Each row comes from the steps of one path. Every step used is in the known rows, and no mark comes twice. Write the path behind each row, first mark first.
In the rows, 128 means zero.
Known rows
g > x > r > d > s > b: [146 147 125 131  93 140 119 112 155  79  90 132  85 118 125 175 111 181
 170 128 136]
x > g > b > s > d > r: [ 94 124 160 139 131 124 159 108 186 141 105 168 148 139 179  99 151 128
  72 154 168]
b > g: [134 122 173 101 129 139 120 130 127 123 135 123 138 134 145  99 121 177
 117 140 168]
d > s > x: [120 162 158 118 125 189 146 125 146 133 133 167 144 130 144 138 125 186
 121 148 151]
x > r > d: [133 105 148 129 102 155 108 112 151 117 107 129 141 114 149 164  83 163
 121 126 115]
x > g > b > s: [102 116 178 130 121 149 157  97 180 155  90 145 131 110 192  65 123 153
  77 162 141]
g > b > s > d: [121 127 171 147 157 134 134 100 145 156 106 187 126 129 197  75  99 127
 121 148 147]
d > r > x > s: [ 95 108 146 109 100 117 129 101 193 123 117 123  66 130  81 157 109 220
  29 127 152]
s > b > g > x: [143 141 157 111 117 129 115 105 131  94 114 101  77 144 128  88 129 188
 136 141 158]
d > s > b > g: [125 152 171  82 119 141 137 162 118  98 120 150 104 138 113 105 126 181
 151 154 168]
x > r > d > s: [133 127 145 117 104 154 126 145 144 104 109 158 143 110 137 185  95 163
 153 130 137]
b > g > x: [151 143 152 120 126 120 119 106 142 110 129 102 111 132 147 112 137 188
 141 134 178]
b > s: [115  95 166 129 118 154 126  79 139 151 135 125 103 127 177  83  97 168
  84 142 111]
f > b > s > x > r: [138  94 179 160 125 164 129  90 172 152 153 109  93 134 167 133 143 139
 104 128  76]
r > d > s: [124 169 137  79  98 157 141 149 130 118 107 164 147 109 122 164  83 167
 137 138 153]
f > b > g > x: [176 146 160 107 114  99 127 126 157 106 129  92  84 131 126 133 155 158
 142 134 146]
s > d > r > x > g > b: [ 98 124 130 133 143  94 139 122 205 111  98 182 131 148 127 146 159 164
  62 156 184]
s > b > g: [131 124 179  92 121 143 117 129 120 109 121 115 100 144 127  77 113 179
 116 148 150]
s > d > r > x: [108 110 121 126 142 103 117 113 177 105 133 166 112 158 114 161 139 180
  65 142 162]
s > b > g > x > r: [147 114 162 134 118 123 105 105 141  84 112  97  74 144 136 109 139 184
 151 135 148]
r > x > s > d: [116 132 159 146 133 104 127 128 182 117  94 155  75 114 100 150 123 213
  46 146 137]
g > x > r > d > s: [151 147 122 134  98 133 124 111 160  88  98 136 112 111 140 190 115 182
 171 123 147]
g > x > r > d: [151 129 125 145  98 135 107  85 164 100 100 112 112 117 153 171 104 180
 143 119 127]
d > r > x > g: [ 85  93 127 102 101 115 134  98 210 113 120 120 104 141 106 152 150 208
  25 150 159]
x > s: [128 137 187 121 101 149 141 121 163 135  97 125  92 104 125 114  88 203
  60 140 130]
f > b > s > d: [149 119 170 130 135 115 141 125 157 135 136 143  96 136 157 117 143 127
 104 148  95]

Which path is each row?
[106 130 179 150 147 187 135  68 152 183 119 157 123 128 199  69  92 143
 106 132 134]
g > b > s > x
[103 115 164 149 129 195 134  63 145 168 152 127 123 136 183  91 112 168
  80 136 108]
b > s > x
[140 166 139 147 112 105 141 108 184 102 106 132  86 135 116 161 138 189
  87 127 169]
g > x > s > d > r
[108 139 167 135 118 192 152  98 185 145 120 124 160 132 165 112 155 186
  57 156 135]
s > x > g
[127 134 161 109 108 144 123 165 123  88 113 147 127 123 112 167 113 159
 176 127 155]
x > r > d > s > b > g
[103 123 177 115 116 118 120 131 161 109  95 116  42 118  75 116 113 225
  60 138 145]
r > x > s > b > g
[175 144 152 121 105 102 118 135 165  95 123  94 100 122 119 182 146 143
 168 115 138]
f > b > g > x > r > d
[105 190 143 105 100 191 164 142 162 130 107 162 180 113 127 174 130 170
 113 144 157]
r > d > s > x > g
[148 156 159 136  96 131 140  91 174 117  88 106  67 105 131 127 109 213
  88 134 140]
g > x > s
[106 128 173 148 139 134 159 114 180 145  91 170 145 121 197  79 145 136
  85 167 151]
x > g > b > s > d
[113 189 138 101 111 191 146 135 137 132 122 168 164 117 126 172  95 166
 135 131 148]
r > d > s > x
[167 171 159 125 118  74 145 152 179  96 131 114  81 143  87 174 180 151
 121 118 174]
f > b > g > x > s > d > r
[141 165 154  98 115 129 137 143 124  85 114 137  82 136 113 116 136 188
 169 149 179]
d > s > b > g > x
[143 158 163 129  93 134 134  95 165 108  77  99  39 116 115 105 104 214
  89 140 130]
g > x > s > b
[154 112 157 149 126 117 110 102 149  94 128  98 111 131 155 136 147 187
 154 128 167]
b > g > x > r
[ 98  88 124  97 112 119 110  89 181 117 131 127  90 150 108 146 112 205
  50 135 150]
d > r > x
[126 140 194 109  96 155 137 123 154 122  83 119  61 114 107  92  84 202
  63 142 118]
x > s > b
[ 91 118 158 101 108 110 125 124 174 106 120 113  50 142  58 140 120 212
  49 126 170]
d > r > x > s > b > g
[104 201 149 108 113 186 168 145 166 140  90 185 181 106 139 157 114 150
 129 144 170]
r > d > s > x > g > b
[118 110 157 147 141 135 131 100 135 139 138 159 125 137 181  95 123 150
  95 150 122]
b > s > d
[121 149 164 131 118 119 149 136 171 119 114 155 113 135 107 150 123 174
  60 132 164]
x > s > d > r
